Each row was made from one path, in order. Every step used is in the known rows, and no mark comes twice. Write each row's path.
Known rows:
laguz/zavef: [ 0.11  0.02 -0.31 -0.02  0.03  0.30  0.04 -0.04 -0.06  0.04  0.41 -0.07
  0.15 -0.03 -0.11  0.01 -0.05 -0.27 -0.22 -0.06 -0.17 -0.12 -0.10  0.03
  0.05  0.18]
reve/zavef: [ 0.09  0.01 -0.28 -0.12  0.08  0.18 -0.05 -0.12 -0.17  0.19  0.28  0.05
  0.28  0.08 -0.06 -0.06  0.03 -0.15 -0.06 -0.06 -0.23 -0.11 -0.05  0.01
 -0.17  0.04]
kasat/tasapu/loga/zavef/dufov/pogus: [ 0.40  0.11 -0.22 -0.06 -0.02  0.27 -0.22 -0.31 -0.10  0.49  0.36  0.22
  0.15 -0.14 -0.22 -0.16  0.50  0.01 -0.08 -0.12 -0.13 -0.20 -0.03 -0.33
  0.34 -0.27]
kasat/tasapu/reve/zavef/dufov/dutot: [ 0.05  0.10 -0.11 -0.40  0.24  0.12 -0.36 -0.56 -0.17  0.25  0.19  0.08
  0.10  0.07 -0.15 -0.04  0.34  0.26 -0.14 -0.06 -0.33 -0.13 -0.02 -0.01
  0.18  0.11]
kasat/tasapu/loga/zavef/dufov: [ 0.27  0.12 -0.02  0.00  0.03  0.19 -0.20 -0.42 -0.11  0.38  0.45  0.22
  0.08 -0.06 -0.26 -0.10  0.36  0.16 -0.07 -0.21 -0.09 -0.29 -0.05 -0.08
  0.36 -0.24]
kasat/tasapu/laguz: [ 0.13  0.19 -0.19 -0.09  0.00  0.13 -0.13 -0.02  0.00  0.22  0.27  0.25
  0.03 -0.06 -0.15  0.07 -0.03 -0.03 -0.23 -0.20 -0.34 -0.02 -0.17  0.05
  0.03  0.10]
reve/tasapu/laguz/zavef/loga: [ 0.19 -0.06 -0.46 -0.02  0.01  0.39 -0.24  0.04  0.11 -0.01  0.44 -0.02
 -0.07 -0.14 -0.26  0.13 -0.36 -0.28  0.01 -0.24 -0.25  0.01  0.01 -0.01
  0.17  0.35]
tasapu/loga: [ 0.23  0.16 -0.32  0.04  0.08  0.29 -0.15 -0.06  0.02  0.18  0.31 -0.02
  0.19  0.04 -0.20  0.01  0.05 -0.21 -0.06 -0.11 -0.05 -0.23 -0.22 -0.01
  0.10 -0.09]
tasapu/laguz/zavef: [ 0.19  0.10 -0.50 -0.06 -0.01  0.22 -0.17  0.05 -0.06 -0.02  0.40 -0.03
  0.10 -0.11 -0.16  0.04 -0.16 -0.31 -0.18 -0.14 -0.24 -0.08 -0.12  0.11
  0.03  0.30]
kasat/tasapu/laguz/zavef/dufov: [ 0.15  0.09 -0.18 -0.17  0.06  0.26 -0.23 -0.17 -0.14  0.09  0.47  0.16
 -0.02 -0.10 -0.20 -0.03  0.11 -0.01 -0.20 -0.23 -0.33 -0.03 -0.04  0.00
  0.28  0.21]
laguz/tasapu/reve/zavef: [-0.03  0.02 -0.43 -0.13  0.18  0.31 -0.32 -0.39 -0.06  0.25  0.41 -0.02
  0.30  0.08 -0.35  0.07 -0.13  0.03 -0.07 -0.25 -0.31 -0.16 -0.01  0.29
  0.07  0.20]
tasapu/laguz/zavef/reve/dutot/dufov/pogus: [ 0.28 -0.06 -0.73 -0.03 -0.02 -0.02 -0.59  0.00 -0.05 -0.07  0.18 -0.11
  0.22 -0.16  0.10 -0.02 -0.05 -0.35 -0.16  0.08 -0.10 -0.17 -0.09 -0.43
 -0.12  0.53]
laguz/tasapu/reve/dutot: [-0.21  0.08 -0.16  0.23  0.15  0.29 -0.42 -0.35  0.09  0.22  0.20 -0.17
  0.06  0.06 -0.22  0.11 -0.19  0.00 -0.10 -0.09 -0.10 -0.29 -0.30  0.14
  0.04  0.18]
dutot/dufov/tasapu/reve/zavef/loga: [ 0.29 -0.25 -0.64 -0.33  0.22 -0.03 -0.47 -0.40 -0.07  0.06  0.22  0.05
 -0.01  0.05 -0.18  0.14 -0.24 -0.11 -0.04  0.06 -0.42 -0.34  0.21  0.06
 -0.03  0.05]
laguz/tasapu/loga/zavef/reve: [ 0.36  0.05 -0.34  0.09  0.00  0.15 -0.34 -0.44  0.03  0.26  0.56 -0.12
  0.30 -0.05 -0.26 -0.08 -0.01  0.23  0.08 -0.29  0.11 -0.33 -0.11  0.08
  0.29  0.08]
laguz/tasapu: [-0.06  0.08 -0.11  0.20  0.04  0.32 -0.13 -0.19  0.08  0.19  0.34 -0.05
  0.07  0.10 -0.12  0.02 -0.14  0.06 -0.11 -0.17 -0.16 -0.07 -0.23  0.07
  0.03  0.14]
tasapu/reve: [-0.03  0.07 -0.24  0.05  0.03  0.10 -0.24 -0.19 -0.04  0.14  0.22 -0.04
  0.12  0.04 -0.23  0.12 -0.04 -0.16 -0.11 -0.09 -0.11 -0.23 -0.16  0.06
  0.10  0.01]
laguz/zavef/loga: [ 0.25 -0.12 -0.30 -0.11  0.14  0.33 -0.02 -0.09  0.03 -0.01  0.48 -0.05
 -0.03 -0.05 -0.11  0.05 -0.18 -0.24 -0.04 -0.02 -0.14 -0.09  0.01  0.01
  0.11  0.15]
laguz/tasapu/reve/zavef/dufov: [-0.12 -0.03 -0.21 -0.06  0.20  0.30 -0.49 -0.56 -0.16  0.22  0.41 -0.05
  0.20  0.12 -0.33 -0.04  0.04  0.17  0.06 -0.26 -0.23 -0.19 -0.02  0.15
  0.22  0.14]
loga/zavef: [ 0.07  0.03 -0.09  0.19 -0.14  0.02 -0.06 -0.20 -0.10  0.25  0.28  0.07
  0.10 -0.03 -0.03 -0.03  0.04 -0.06 -0.10 -0.03 -0.05 -0.22 -0.12 -0.07
 -0.04 -0.07]
laguz/tasapu/reve/dutot/dufov/pogus: [-0.14  0.04 -0.48  0.23  0.09  0.20 -0.59 -0.27  0.13  0.21  0.09 -0.06
  0.12  0.02 -0.08  0.16 -0.08 -0.18 -0.23  0.04 -0.21 -0.22 -0.19 -0.22
 -0.06  0.29]
tasapu/reve/zavef: [ 0.04  0.01 -0.42 -0.20  0.13  0.14 -0.22 -0.27 -0.18  0.20  0.28  0.02
  0.31  0.05 -0.27  0.05  0.01 -0.17 -0.07 -0.13 -0.25 -0.24  0.01  0.15
 -0.02  0.06]
tasapu/laguz: [ 0.09  0.16 -0.30  0.09 -0.05  0.08 -0.26  0.03 -0.02  0.09  0.21  0.05
  0.03 -0.01 -0.07  0.04 -0.13 -0.18 -0.07 -0.10 -0.18 -0.08 -0.24 -0.01
 -0.08  0.12]
kasat/tasapu/loga: [ 0.28  0.19 -0.21 -0.14  0.13  0.33 -0.02 -0.11  0.05  0.30  0.36  0.19
  0.18  0.00 -0.27  0.05  0.14 -0.06 -0.20 -0.20 -0.22 -0.17 -0.14  0.02
  0.20 -0.11]
laguz/tasapu/reve/zavef/dufov/pogus: [ 0.02 -0.05 -0.42 -0.09  0.14  0.37 -0.48 -0.43 -0.13  0.32  0.33 -0.06
  0.27  0.04 -0.30 -0.11  0.19  0.02  0.05 -0.17 -0.28 -0.10  0.01 -0.11
  0.19  0.13]

Write each row's path:
[ 0.19  0.17 -0.12  0.15  0.07  0.25 -0.52 -0.60  0.04  0.27  0.38 -0.15
 -0.02  0.05 -0.09 -0.13  0.22  0.35  0.00 -0.07  0.02 -0.24 -0.26 -0.02
  0.30  0.06]
laguz/tasapu/loga/zavef/dufov/dutot
[ 0.00  0.03 -0.24  0.15 -0.07  0.34 -0.36 -0.06 -0.09  0.02  0.37 -0.06
 -0.01 -0.08 -0.24 -0.01 -0.04 -0.17 -0.04 -0.29 -0.20 -0.05 -0.10 -0.14
  0.24  0.31]
reve/tasapu/laguz/zavef/dufov
[ 0.36  0.17 -0.22 -0.07  0.01  0.19 -0.02 -0.27 -0.02  0.42  0.43  0.25
  0.18 -0.09 -0.28  0.02  0.17  0.02 -0.21 -0.21 -0.17 -0.27 -0.05  0.07
  0.22 -0.18]
kasat/tasapu/loga/zavef
[ 0.16 -0.11 -0.61 -0.24  0.11 -0.09 -0.39 -0.34 -0.16  0.11  0.14  0.03
  0.16  0.07 -0.20  0.10 -0.12 -0.15 -0.22  0.02 -0.45 -0.37  0.11  0.08
 -0.08  0.08]
dutot/dufov/tasapu/reve/zavef
[ 0.25 -0.06 -0.37 -0.17  0.05  0.06 -0.45 -0.23 -0.27  0.14  0.17 -0.01
 -0.02  0.03 -0.12 -0.23  0.05  0.01  0.04 -0.03 -0.36 -0.21 -0.08 -0.01
 -0.01  0.00]
reve/zavef/dufov/tasapu/laguz
[ 0.48 -0.12 -0.64 -0.11  0.16  0.03 -0.47 -0.24 -0.02 -0.06  0.28 -0.27
  0.15 -0.06 -0.09 -0.04 -0.09 -0.19 -0.20  0.12 -0.07 -0.53 -0.07 -0.12
  0.09  0.23]
laguz/zavef/reve/dutot/dufov/tasapu/loga
[ 0.05 -0.03 -0.09  0.07  0.05  0.27 -0.15 -0.19 -0.17  0.01  0.42 -0.10
  0.03  0.02 -0.09 -0.10  0.13 -0.12 -0.09 -0.07 -0.08 -0.13 -0.09 -0.14
  0.18  0.12]
laguz/zavef/dufov
[ 0.04 -0.03 -0.27  0.07  0.09  0.06 -0.32 -0.24 -0.02  0.20 -0.05 -0.21
 -0.06  0.01 -0.17  0.02 -0.11 -0.17 -0.17  0.17 -0.18 -0.47 -0.27  0.05
 -0.02 -0.08]
dufov/tasapu/reve/dutot
[ 0.49 -0.08 -0.35  0.04  0.00 -0.07 -0.37 -0.36 -0.08  0.28  0.16 -0.23
  0.12 -0.09 -0.14 -0.19  0.06  0.03  0.01  0.11  0.11 -0.63 -0.21 -0.10
  0.08 -0.15]
dufov/tasapu/loga/zavef/reve/dutot
[ 0.08  0.03 -0.27  0.13 -0.14  0.03 -0.37  0.00  0.00  0.05  0.20 -0.05
  0.16 -0.04 -0.17  0.02 -0.14 -0.02  0.09 -0.29 -0.01 -0.07 -0.15 -0.21
  0.05  0.29]
zavef/reve/tasapu/laguz
[ 0.56 -0.07 -0.53 -0.02 -0.08 -0.24 -0.44 -0.38 -0.06  0.13  0.28 -0.05
  0.14 -0.05 -0.12 -0.04 -0.01  0.06 -0.08  0.00 -0.02 -0.54  0.03 -0.16
  0.14 -0.05]
dutot/dufov/tasapu/loga/zavef/reve
[ 0.13 -0.03 -0.10  0.22 -0.17  0.10 -0.24 -0.23 -0.17  0.32  0.20  0.04
  0.06 -0.08  0.01 -0.20  0.36 -0.06  0.01  0.07 -0.02 -0.16 -0.10 -0.46
  0.07 -0.15]
loga/zavef/dufov/pogus
[ 0.43  0.03 -0.35  0.01 -0.05 -0.02 -0.30 -0.31 -0.08  0.21  0.42 -0.06
  0.30 -0.06 -0.18 -0.10  0.13  0.03  0.08 -0.16  0.19 -0.38 -0.06 -0.08
  0.19 -0.06]
tasapu/loga/zavef/reve
[ 0.09  0.02 -0.41  0.17  0.00 -0.12 -0.55 -0.08  0.00  0.04 -0.07 -0.02
 -0.18  0.00  0.09  0.05 -0.23 -0.19 -0.23  0.20 -0.30 -0.32 -0.28 -0.13
 -0.27  0.15]
reve/dutot/dufov/tasapu/laguz
[-0.03 -0.04 -0.21 -0.13  0.15  0.14 -0.42 -0.43 -0.28  0.17  0.28  0.00
  0.20  0.10 -0.25 -0.07  0.18 -0.01  0.07 -0.13 -0.16 -0.24  0.01  0.00
  0.12  0.00]
tasapu/reve/zavef/dufov
[ 0.16  0.02 -0.27  0.20 -0.26 -0.09 -0.38 -0.15 -0.07  0.16  0.27  0.00
  0.16 -0.14 -0.18 -0.01 -0.11  0.06  0.09 -0.30  0.02 -0.19 -0.06 -0.17
  0.08  0.22]
loga/zavef/reve/tasapu/laguz
[ 0.28 -0.01 -0.37  0.17  0.00 -0.18 -0.56 -0.39 -0.06  0.13  0.26 -0.05
  0.24 -0.03  0.02 -0.01  0.08 -0.02 -0.01  0.01  0.20 -0.52 -0.10 -0.26
 -0.02  0.09]
tasapu/loga/zavef/reve/dutot/dufov
[ 0.48  0.09 -0.23 -0.17  0.00  0.03 -0.13 -0.35 -0.06  0.34  0.48  0.14
  0.30 -0.11 -0.26 -0.05  0.21  0.17 -0.06 -0.25  0.02 -0.33  0.00 -0.04
  0.30 -0.08]
kasat/tasapu/loga/zavef/reve
[ 0.22 -0.06 -0.11  0.09 -0.16 -0.15 -0.17 -0.29 -0.13  0.16  0.31 -0.03
  0.20 -0.04 -0.02 -0.09  0.07  0.11  0.04 -0.07  0.13 -0.27 -0.06 -0.15
  0.04  0.02]
loga/zavef/reve
[ 0.18 -0.09  0.01  0.18 -0.12 -0.04 -0.22 -0.37 -0.20  0.24  0.16 -0.05
 -0.15 -0.01 -0.04 -0.21  0.15  0.14 -0.05  0.09 -0.11 -0.36 -0.11 -0.15
  0.11 -0.25]
loga/zavef/dufov/tasapu
[-0.02 -0.07 -0.14  0.19  0.03 -0.19 -0.46 -0.22 -0.04 -0.03  0.08 -0.08
  0.11  0.09  0.19  0.02 -0.03 -0.02 -0.06  0.12  0.10 -0.30 -0.18 -0.38
 -0.21  0.26]
zavef/reve/dutot/dufov
[ 0.33  0.00 -0.44  0.17  0.00 -0.06 -0.45 -0.31 -0.02  0.23  0.11 -0.02
 -0.01 -0.03 -0.04 -0.02 -0.02 -0.15 -0.21  0.17 -0.13 -0.58 -0.16 -0.12
 -0.07 -0.11]
reve/dutot/dufov/tasapu/loga/zavef
[ 0.41  0.07 -0.41 -0.04  0.07  0.22 -0.15 -0.09  0.02  0.19  0.20 -0.10
  0.05  0.02 -0.24 -0.04 -0.01 -0.18 -0.13  0.00 -0.19 -0.35 -0.21  0.04
  0.11 -0.20]
dufov/tasapu/loga
[ 0.23  0.15 -0.34  0.19  0.00  0.32 -0.24 -0.34  0.07  0.33  0.51 -0.01
  0.20 -0.02 -0.28 -0.01 -0.05  0.07 -0.06 -0.25 -0.07 -0.28 -0.16  0.18
  0.22 -0.02]
laguz/tasapu/loga/zavef
